Every row comes from one small tree of marks. The marks that hang from a mark follow it in brackets, in the order of their numbers. Every link used is in the known rows. Which tree was each row made from?
Known rows:
j566(j296(j397(j808))): [-1.456 -1.674  0.726  2.776 -2.422  1.701  0.703  0.678 -2.185  1.028
  1.282 -1.688 -0.993  0.439  0.515 -3.124 -3.998 -0.106 -0.512 -0.176
  0.988  2.473]
j996(j512): [ 0.245 -2.109 -0.841  1.373  2.455  2.967  0.461  1.612 -1.364 -1.108
 -0.417 -0.639 -1.607 -3.336  1.180 -0.848 -4.061  0.004 -1.397  1.506
  0.653  1.855]
j808(j397(j296 j512) j996(j918)): [-1.269 -1.641  1.526  3.483  1.364  0.026 -2.221 -0.519 -0.945 -0.174
  3.671 -1.229 -1.017 -2.754  0.412 -1.825 -1.621  0.887 -0.227  0.198
  1.639  4.761]
j296(j251 j566): [-1.659 -0.164 -1.618 -0.829 -0.179  3.655 -0.224  0.442 -4.830  2.366
  2.102 -1.268  2.018 -2.042  0.205 -1.806 -3.979  1.987 -2.613  0.171
 -0.781  2.279]
j397(j512(j996(j314)) j808): [ 0.607 -1.560  1.047  0.338  3.599  2.249  2.151  0.215 -3.233 -0.902
  2.262  2.828 -0.423 -2.630 -1.884 -2.773 -3.640 -0.926 -0.446  2.008
  1.252  5.464]
j566(j296(j397(j512(j996(j918)) j808)) j410): [-1.282  0.796  2.358  5.542 -2.676 -0.090  0.488 -0.035 -3.095  0.280
  2.661  0.963  0.567  0.407 -0.928 -4.183 -4.557  1.051 -0.665 -0.209
  1.120  1.627]
j251(j296): [-1.738 -4.098  0.219  1.023  1.591  3.005 -0.036  1.385 -3.121  1.083
  1.339 -1.624 -3.041 -1.590  1.979 -0.276 -3.202 -0.364 -0.118  1.143
 -0.564  3.539]
j996(j512 j918): [-0.103 -0.190 -0.584  3.706  3.096  2.264 -0.661  1.557 -1.910 -1.270
  0.554  0.296 -1.832 -4.251  2.383 -1.571 -3.428 -0.528 -1.277  2.410
  0.441  1.676]
j397(j296(j566) j808): [-1.432 -2.708 -2.003  1.429 -0.277  2.637  0.396 -1.005 -2.161  2.651
  2.280  0.868  0.258 -1.108 -0.445 -3.271 -0.529 -1.539  0.280  2.055
  2.369  3.992]
j410(j566(j296(j251))): [-1.191 -1.205 -1.224 -0.128 -0.325  4.697 -0.591 -0.354 -3.278  1.071
  2.820 -2.006  0.663 -0.877  1.005 -0.830 -3.289  0.398 -0.967  0.645
  0.236  2.877]
j566(j296(j251 j397) j410): [-2.217  0.080  0.976  2.767 -3.273  2.204 -0.390  0.951 -4.027  2.211
  2.047 -3.368  1.360  1.389  0.802 -1.506 -6.276  3.126 -2.877 -1.897
 -1.079 -0.518]
j566(j296(j251 j397(j512(j996(j314)))) j410): [-1.064  0.271  1.581  2.054 -0.446  2.206 -0.157  0.011 -3.749  0.720
  2.434 -1.440  1.073 -0.201 -1.066 -1.357 -6.811  3.768 -2.352 -1.386
 -1.541  1.236]
j566(j296(j251 j397(j512(j996))) j410): [-1.774  0.448  2.172  2.201 -2.921  1.729 -0.124 -0.077 -3.760  0.704
  1.643 -0.981  1.533  0.391 -1.560 -2.062 -5.988  3.839 -2.612 -1.925
 -0.947  0.282]
j566(j296(j251 j397(j512(j996(j808)))) j410): [-2.155  0.211  1.004  2.903 -4.052  1.562 -0.273 -0.789 -3.365  2.236
  1.048 -0.638  0.615  0.171 -2.073 -2.892 -6.163  3.431 -1.285 -1.090
 -0.666  1.152]
j512(j996(j314 j918)): [-1.024 -1.228  0.869  2.314  4.154  4.205  1.329  2.560 -3.978 -0.454
  4.662  1.258 -2.492 -3.382  1.551 -1.663 -4.998  0.954 -0.704  2.717
 -0.155  6.148]
j397(j512(j996) j808): [-0.199 -1.312  1.726  0.484  1.030  1.727  2.172  0.135 -3.288 -0.862
  1.313  3.275  0.025 -1.989 -2.502 -3.386 -2.697 -0.890 -0.798  1.348
  1.954  4.414]
j296(j251 j397(j808)): [-2.084  0.972  0.394  0.399 -1.086  1.135  0.810  0.166 -5.077  2.155
  0.471 -1.766  1.359 -0.215 -0.662 -3.134 -3.781  0.681 -2.294 -1.259
 -0.110  1.578]
j397(j296(j251 j566) j512 j808(j996)): [-1.541 -1.862 -1.004  0.156  0.431  1.570 -2.205 -3.808 -2.552  2.488
  1.573  1.902  2.283 -0.893 -3.420 -3.747 -0.104 -0.126 -0.496  0.213
  1.578  3.781]
j397(j296(j251) j512(j996(j314))): [-0.773 -1.883  0.399 -1.105  4.149  4.200 -0.335 -1.045 -2.682 -0.012
  2.022  1.782 -0.643 -3.521 -1.913 -0.489 -2.491  1.400 -1.791  1.272
 -0.681  4.002]
j251(j296(j397(j512) j566(j410))): [-1.147 -1.078 -0.538  2.392 -0.625 -0.597 -0.583 -0.463 -3.299  1.923
  1.089 -2.926 -0.626 -1.055 -0.010 -1.762 -4.053  1.906  0.009 -1.451
 -0.821  1.668]
j996(j512 j808): [-0.224 -2.326 -2.409  2.279  0.859  2.778  0.239  0.630 -0.939  0.936
 -1.286 -0.176 -2.944 -3.555  0.460 -2.011 -4.329 -0.521  0.478  2.588
  0.909  3.082]
j410(j566(j296(j251 j397(j512(j996) j808)))): [-1.292  0.407  0.077  0.315 -1.512  2.265  0.229 -2.342 -3.316  0.485
  1.551 -0.124  1.395 -0.709 -2.512 -3.246 -2.702  0.855  0.015 -0.431
  1.054  3.551]
j808(j397(j512(j996))): [-0.384 -1.144  2.077  0.482  0.262  1.067  1.689  1.450 -2.576 -1.373
  2.205 -0.769 -0.013 -3.602 -0.805 -1.485 -4.376  2.056 -1.428  0.283
  1.189  4.388]
j251(j296(j397(j512 j808(j996)) j566(j410))): [-1.743 -2.122 -0.115  3.177 -1.036 -1.435 -1.027 -1.931 -3.417  2.758
  1.519 -1.611  0.197  0.831 -1.728 -3.605 -3.384  0.950  1.278 -1.509
  0.606  3.480]

Which tree is each row?
[-2.096  1.203 -1.398 -0.209 -1.477  1.912 -0.152  0.143 -4.797  2.608
  1.385 -3.207  1.554 -1.530 -0.311 -2.546 -4.528  3.272 -2.394 -1.780
 -1.181  1.837]	j296(j251 j397 j566)
[-1.783 -2.407  1.608  1.465  0.288  0.141  0.801 -0.829 -3.114  0.471
 -0.125  0.289 -2.201 -1.425 -1.816 -2.901 -2.551  0.017  1.008 -0.081
  0.312  4.121]	j251(j296(j397(j512(j996) j808)))
[ 0.344 -0.370 -2.637  4.810  3.449  1.287 -0.783  0.614 -0.870  0.993
  1.246 -1.687 -2.817 -6.181  2.645 -1.732 -5.359 -0.184  1.262  4.003
  0.495  4.466]	j996(j314 j512 j808(j397) j918)
[ 0.029 -0.313 -1.605  3.988  2.941  0.792 -1.292 -0.535 -1.050  1.703
  3.174 -1.095 -2.778 -5.301  1.698 -1.599 -2.925 -0.641  1.187  3.168
  0.439  5.160]	j996(j314 j808(j397(j296 j512)) j918)
[-1.673  0.427 -1.388  0.687 -1.165  2.921 -0.035  0.718 -5.572  3.128
  3.050 -1.585  3.298 -0.547  0.320 -1.713 -5.207  2.564 -3.059 -0.426
 -0.645  0.902]	j296(j251 j566(j410))
[-1.591 -1.264 -0.771  1.502 -0.409  0.905 -2.024 -3.524 -3.200  3.258
  2.459  1.590  3.533  0.522 -3.328 -3.654 -1.146  0.384 -0.871 -0.408
  1.657  2.545]	j397(j296(j251 j566(j410)) j512 j808(j996))
[-2.001  2.008 -0.954  1.270 -3.212  0.520  0.280 -1.388 -4.828  3.220
  1.197 -0.588  2.095 -1.298 -3.342 -3.952 -5.623  4.387 -1.185 -1.566
 -0.650  2.210]	j296(j251 j397(j512(j996(j808))) j566(j410))
[-1.767  2.344 -0.222  1.977 -0.691 -0.869 -1.909 -2.537 -4.618  2.304
  1.626 -0.147  2.655 -1.195 -2.380 -5.134 -2.508  1.536 -1.101 -1.652
  0.118  2.829]	j296(j251 j397(j512 j808(j996(j918))) j566)
[-0.702 -0.257 -2.023  4.051  2.040  0.137 -0.977 -0.985 -2.365  1.544
  2.033 -1.073 -0.488 -2.000 -0.204 -4.582 -4.030  0.651  1.161  0.576
  1.128  5.139]	j296(j397(j808(j996(j314 j512 j918))) j566)
[-0.388 -2.026 -1.998  2.695 -0.404  1.264  0.335  0.616 -0.485  1.065
 -0.970 -2.040 -2.027 -4.319  0.645 -1.887 -4.947  0.451  0.653  2.279
  1.532  3.392]	j996(j512 j808(j397))
[-0.334 -1.014 -1.055  2.509  3.254  2.044 -0.114 -2.213 -2.162  0.752
  3.544  4.102 -0.200 -3.788 -1.852 -3.871 -0.605 -1.048  1.005  3.365
  1.770  5.830]	j397(j296(j566) j512(j996(j314 j918)) j808)
[-2.490 -1.192 -2.587  2.334 -3.374  1.671 -0.624 -0.914 -2.830  5.121
  2.474 -2.512  1.266 -1.694 -0.172 -2.302 -3.905  1.995 -0.016  1.074
  0.921  3.004]	j996(j808(j397(j296(j251 j566(j410)))))
[-1.589  0.420  1.298  5.714 -3.341  0.583 -0.059  0.147 -2.322  1.168
  2.328  0.061 -1.437 -0.523 -0.442 -3.627 -5.665  2.200  0.091  0.174
  0.196  2.282]	j566(j296(j397(j512(j996(j808 j918)))) j410)
[-0.887 -1.786  0.008  5.200  1.381  1.407 -1.510 -0.523 -0.897  0.236
  1.541 -1.018 -2.065 -0.928  0.909 -3.315 -4.455 -0.041  0.909  0.940
  0.804  3.976]	j566(j296(j397(j808(j996(j314 j512 j918)))))
[-1.583 -1.189 -0.142  3.464  1.516  2.701  1.176  1.641 -3.136  1.598
  4.283 -0.026 -2.769 -4.274  1.097 -2.539 -5.718  1.372  1.228  3.469
  0.648  7.564]	j512(j996(j314 j808(j397) j918))
[-0.700 -0.847  0.070 -0.654  1.858  2.745 -1.264 -1.002 -2.459  0.427
  0.696  0.299  0.153 -2.746 -0.822 -0.534 -1.142  0.303 -2.679  0.246
 -0.414  1.074]	j397(j296(j251) j512)
[-1.655  2.233  0.202  0.663 -1.974  0.624  0.426 -0.575 -5.202  1.750
  1.786 -0.906  3.093 -1.099 -2.882 -3.105 -5.492  4.735 -2.592 -2.327
 -0.858  1.395]	j296(j251 j397(j512(j996)) j566(j410))
[-1.005 -1.967  0.070  0.595 -0.477  1.329  0.386 -0.661 -1.241  0.160
  2.642 -0.279  0.242 -3.875 -1.701 -1.939 -2.231  2.265 -0.213  0.814
  1.816  4.878]	j808(j397(j296(j566) j512(j996)))
[-1.380 -0.492  0.412  4.343  0.652 -0.214 -0.487 -0.055 -2.368  0.341
  0.697 -0.642 -1.238 -0.939 -0.170 -4.240 -3.378 -0.165  0.260 -0.091
  1.620  3.607]	j296(j397(j808(j996(j512 j918))))
[ 0.013 -0.401  0.001  2.390  3.401  2.546  0.541  0.558 -2.887 -0.015
  2.754  2.429 -2.910 -4.565 -0.279 -2.533 -4.383  0.200  0.470  3.033
 -0.004  5.948]	j397(j512(j996(j314 j808 j918)))
[-0.939 -3.162  0.680  1.813  3.149 -0.145 -0.910 -1.133 -2.635  1.096
  1.028 -1.727 -2.658 -0.784 -0.725 -2.201 -3.304 -0.453  1.453 -0.493
 -0.265  5.175]	j251(j296(j397(j512 j808(j996(j314)))))
[-0.897 -1.962  0.389  3.298  3.648  2.201 -0.201  0.762 -3.718  1.201
  4.481  0.688 -1.075 -0.829  1.149 -3.206 -3.584 -1.483  0.220  1.970
  1.351  6.246]	j397(j808(j996(j314 j918)))
[-1.460 -0.996  0.983  4.415 -3.462  0.898  0.978  0.970 -3.006  1.854
  2.343 -2.082  0.434  2.115  0.605 -3.073 -5.373  0.599 -1.005 -0.819
  1.126  1.023]	j566(j296(j397(j808)) j410)
[-2.156 -0.415  0.755  1.224 -3.006  2.439 -0.453 -1.063 -2.522  1.420
 -0.031 -0.206 -0.903 -1.541 -2.170 -2.988 -4.907  2.782 -0.772 -0.491
 -0.923  2.674]	j566(j296(j251 j397(j512(j996(j808)))))
